Each row comes from the steps of one walk. Every step used is in the known rows, and no mark comes twice. Write the walk behind each row, first mark first.
Known rows:
h m d: [-0.07 -0.21 -0.13 -0.03 -0.04 -0.06  0.29  0.24 -0.18  0.21 -0.14 -0.33
 -0.23  0.52 -0.30  0.15 -0.76  0.04  0.49 -0.11 -0.12 -0.22]
r b: [-0.08 -0.11 -0.08  0.10 -0.17  0.01 -0.06 -0.15 -0.07  0.21 -0.62 -0.24
  0.06  0.01 -0.26  0.12 -0.12 -0.15  0.52 -0.27  0.17  0.10]
b r m h a: [-0.24  0.25  0.27 -0.17 -0.01  0.10  0.00 -0.03  0.04 -0.47 -0.32  0.22
 -0.02 -0.06  0.19  0.07  0.34  0.25 -0.04  0.14  0.00  0.15]
d a r b f: [-0.01 -0.19  0.02  0.02 -0.04 -0.14 -0.21  0.12  0.17 -0.10  0.16  0.50
  0.49 -0.35 -0.15 -0.16  0.10 -0.34 -0.60  0.05 -0.07 -0.01]
d a r b: [ 0.02 -0.08  0.01  0.06 -0.05 -0.01 -0.15 -0.14  0.14 -0.21 -0.01 -0.06
  0.28 -0.34 -0.41 -0.05  0.10 -0.15 -0.35  0.14  0.05  0.02]
h m d b r a: [ 0.18 -0.24 -0.15 -0.05 -0.01 -0.04  0.08  0.10  0.11 -0.45 -0.25 -0.18
  0.10 -0.01  0.35  0.10 -0.68 -0.05 -0.23 -0.01 -0.01 -0.52]
h a r m: [ 0.12 -0.25  0.00  0.04  0.09  0.02 -0.07  0.08 -0.12  0.03  0.25  0.38
 -0.01 -0.11 -0.25  0.15  0.45  0.12 -0.09  0.26 -0.22  0.41]
a r: [-0.30  0.05 -0.16 -0.01 -0.17 -0.08  0.00  0.14  0.07  0.40  0.31  0.09
 -0.28  0.11 -0.22 -0.03  0.11 -0.03  0.18  0.02 -0.07  0.14]
a r b: [-0.13  0.02 -0.08  0.05 -0.09 -0.01 -0.03 -0.05  0.06  0.38 -0.10  0.00
  0.22 -0.01 -0.34  0.05  0.01 -0.23  0.16 -0.09  0.10 -0.05]
h m: [-0.03 -0.11 -0.10 -0.01 -0.06  0.03  0.19  0.14 -0.27  0.06 -0.15 -0.31
 -0.43  0.10 -0.27  0.34 -0.51  0.03  0.58 -0.16 -0.06  0.17]
r m h: [-0.47  0.32  0.14 -0.23  0.04  0.15  0.17 -0.14 -0.12  0.00 -0.33 -0.31
 -0.36  0.16 -0.01  0.13  0.39  0.13  0.36 -0.01  0.15  0.26]
r b h: [ 0.24  0.27  0.17  0.15  0.01  0.12 -0.07 -0.19 -0.08  0.09 -0.47 -0.23
  0.19 -0.06 -0.02  0.08 -0.01 -0.12  0.45 -0.37  0.29  0.12]
r a: [-0.16 -0.29 -0.24  0.00 -0.19 -0.01 -0.12 -0.06  0.07 -0.26 -0.40  0.10
 -0.09 -0.02 -0.13  0.15 -0.01  0.02  0.24 -0.03  0.06  0.20]
m d b: [-0.11 -0.07 -0.25  0.13 -0.16 -0.12 -0.01 -0.09  0.02  0.31 -0.06 -0.32
 -0.37  0.21  0.34 -0.27 -0.26 -0.05  0.35 -0.29  0.03 -0.24]
d b: [-0.04 -0.03 -0.23  0.14 -0.21 -0.02 -0.08 -0.18 -0.04  0.17 -0.08 -0.28
 -0.52 -0.19  0.37 -0.02 -0.02 -0.07  0.42 -0.33  0.07  0.15]
m h a r: [-0.26  0.41 -0.09 -0.11 -0.10  0.00 -0.16 -0.02  0.19 -0.22  0.43  0.62
 -0.05 -0.02  0.04 -0.08 -0.08  0.15 -0.02  0.11 -0.04 -0.10]
m d: [-0.32 -0.13 -0.15  0.04 -0.20 -0.15  0.10  0.14  0.01  0.38 -0.23 -0.22
 -0.24  0.54 -0.14 -0.20 -0.29  0.05  0.49 -0.14 -0.03 -0.11]
a r m d b h: [ 0.25  0.31  0.18  0.03  0.31  0.06  0.14 -0.10 -0.03  0.41  0.46 -0.24
  0.00  0.06  0.42 -0.21  0.38 -0.02 -0.23  0.00  0.10 -0.08]
h m d a r b f: [ 0.20 -0.31  0.03 -0.06  0.17 -0.15  0.05  0.32  0.00 -0.14  0.25  0.33
  0.72  0.02 -0.30 -0.02 -0.63 -0.30 -0.66  0.08 -0.20 -0.48]

Which walk is each row?
[-0.08 -0.16 -0.18  0.00 -0.15 -0.12 -0.11 -0.03  0.31 -0.26 -0.34 -0.08
  0.09 -0.02  0.50 -0.21 -0.20 -0.05 -0.26 -0.03  0.05 -0.43] : m d b r a
[-0.50  0.44  0.12 -0.28  0.09  0.13  0.21 -0.07 -0.05  0.17  0.22 -0.04
 -0.20  0.14 -0.07  0.05  0.49  0.05  0.00  0.22  0.08  0.14] : a r m h
[ 0.38  0.28  0.29  0.10  0.12  0.09 -0.19 -0.18  0.12 -0.33  0.15 -0.03
  0.39 -0.39 -0.17 -0.08  0.21 -0.09 -0.44  0.02  0.15  0.06] : d a r b h
[-0.22 -0.18 -0.07 -0.07 -0.23 -0.03 -0.12  0.11  0.23 -0.37 -0.48  0.10
  0.02 -0.05  0.02  0.05  0.04  0.01 -0.03  0.09  0.03  0.06] : b r a
[ 0.00  0.31  0.21 -0.12  0.02  0.13 -0.09 -0.26  0.05 -0.52 -0.18  0.07
 -0.12 -0.40  0.67  0.03  0.35  0.15 -0.20  0.01  0.08  0.02] : d b r m h a
[-0.02 -0.20 -0.06  0.06  0.04 -0.01  0.14 -0.15 -0.16  0.36 -0.23 -0.51
 -0.28  0.18  0.27 -0.11  0.19  0.02  0.20 -0.11  0.04  0.00] : r m d b
[ 0.04 -0.30 -0.01  0.04  0.10 -0.06  0.04  0.18 -0.05  0.21  0.21  0.34
  0.20  0.28 -0.26 -0.08  0.23  0.16 -0.20  0.32 -0.24  0.01] : h a r m d
[-0.22  0.25 -0.07 -0.06 -0.17  0.01 -0.17 -0.12  0.07 -0.40 -0.11  0.37
 -0.20  0.00  0.13  0.02 -0.19  0.21  0.34 -0.11  0.02  0.05] : m h a
[-0.06 -0.05 -0.08  0.01  0.13 -0.03  0.16 -0.05 -0.06  0.52  0.32 -0.27
 -0.12  0.14  0.18 -0.18  0.30 -0.06 -0.15  0.09 -0.04 -0.10] : a r m d b
[-0.14  0.15  0.12 -0.11  0.05  0.17 -0.02 -0.16 -0.11 -0.36 -0.24  0.20
 -0.12 -0.04  0.06  0.16  0.28  0.26  0.21  0.06  0.01  0.28] : r m h a
[ 0.06 -0.18 -0.01 -0.08  0.06 -0.10  0.17  0.28  0.00 -0.23  0.48 -0.16
 -0.01  0.16 -0.42 -0.03 -0.57  0.06 -0.39  0.30 -0.25 -0.30] : h m d a r
[ 0.32  0.18  0.21  0.09  0.23  0.09  0.11 -0.20 -0.14  0.22 -0.08 -0.49
 -0.14  0.08  0.52 -0.13  0.28  0.06  0.14 -0.23  0.14  0.05] : r m d b h
[-0.23 -0.07  0.05 -0.09  0.04  0.02  0.13  0.08 -0.11  0.45  0.17 -0.10
 -0.21  0.08 -0.29  0.13  0.55  0.01  0.07  0.20 -0.08  0.39] : a r m
[ 0.44  0.11  0.29  0.09  0.22  0.13 -0.08  0.01 -0.11 -0.06  0.39  0.42
  0.13 -0.20  0.01  0.10  0.54  0.19 -0.20  0.16 -0.06  0.43] : b h a r m
[ 0.49  0.20  0.20  0.08  0.16  0.20  0.12 -0.11 -0.29 -0.10 -0.38 -0.33
  0.18 -0.08 -0.17  0.46 -0.49 -0.12  0.47 -0.36  0.21  0.04] : r b h m
[ 0.22 -0.36 -0.10  0.05  0.18 -0.19 -0.13  0.19  0.01  0.27  0.57  0.77
  0.34 -0.07  0.46 -0.24  0.22 -0.10 -0.58  0.07 -0.26 -0.11] : h a r m d b f
[-0.05 -0.04  0.13 -0.01 -0.02  0.05  0.07 -0.08 -0.07  0.09 -0.28 -0.47
 -0.37 -0.26  0.41  0.03  0.50 -0.03  0.01 -0.08  0.06  0.27] : d b r m
[ 0.39  0.28  0.18  0.00  0.27  0.05  0.23  0.09 -0.11  0.25  0.14 -0.14
  0.54  0.31 -0.26  0.13 -0.63 -0.18  0.03 -0.12  0.11 -0.48] : a r b h m d
[-0.20 -0.10 -0.06  0.02 -0.09 -0.18 -0.01  0.17  0.22 -0.05  0.39 -0.05
 -0.03  0.19 -0.28 -0.38 -0.05  0.08 -0.40  0.28 -0.16 -0.19] : m d a r
[ 0.00 -0.12 -0.18  0.00 -0.20 -0.02 -0.18 -0.13  0.24 -0.42 -0.33 -0.03
 -0.11 -0.40  0.49  0.00  0.03 -0.08 -0.18 -0.07  0.11 -0.06] : d b r a
[ 0.20 -0.15 -0.11  0.14 -0.04 -0.02 -0.24 -0.07  0.06  0.01 -0.03  0.49
  0.43 -0.20 -0.32  0.10 -0.08 -0.11  0.00  0.00 -0.02 -0.01] : h a r b
[ 0.37  0.19  0.24 -0.02  0.21  0.00  0.13  0.21  0.01 -0.34  0.63 -0.11
  0.10  0.08 -0.19 -0.09 -0.44  0.10 -0.47  0.22 -0.12 -0.25] : b h m d a r
[ 0.01 -0.12 -0.16  0.11 -0.15 -0.09 -0.21  0.13  0.11  0.04  0.38  0.59
 -0.06 -0.08 -0.16 -0.01 -0.02  0.09  0.00  0.11 -0.20  0.17] : h a r
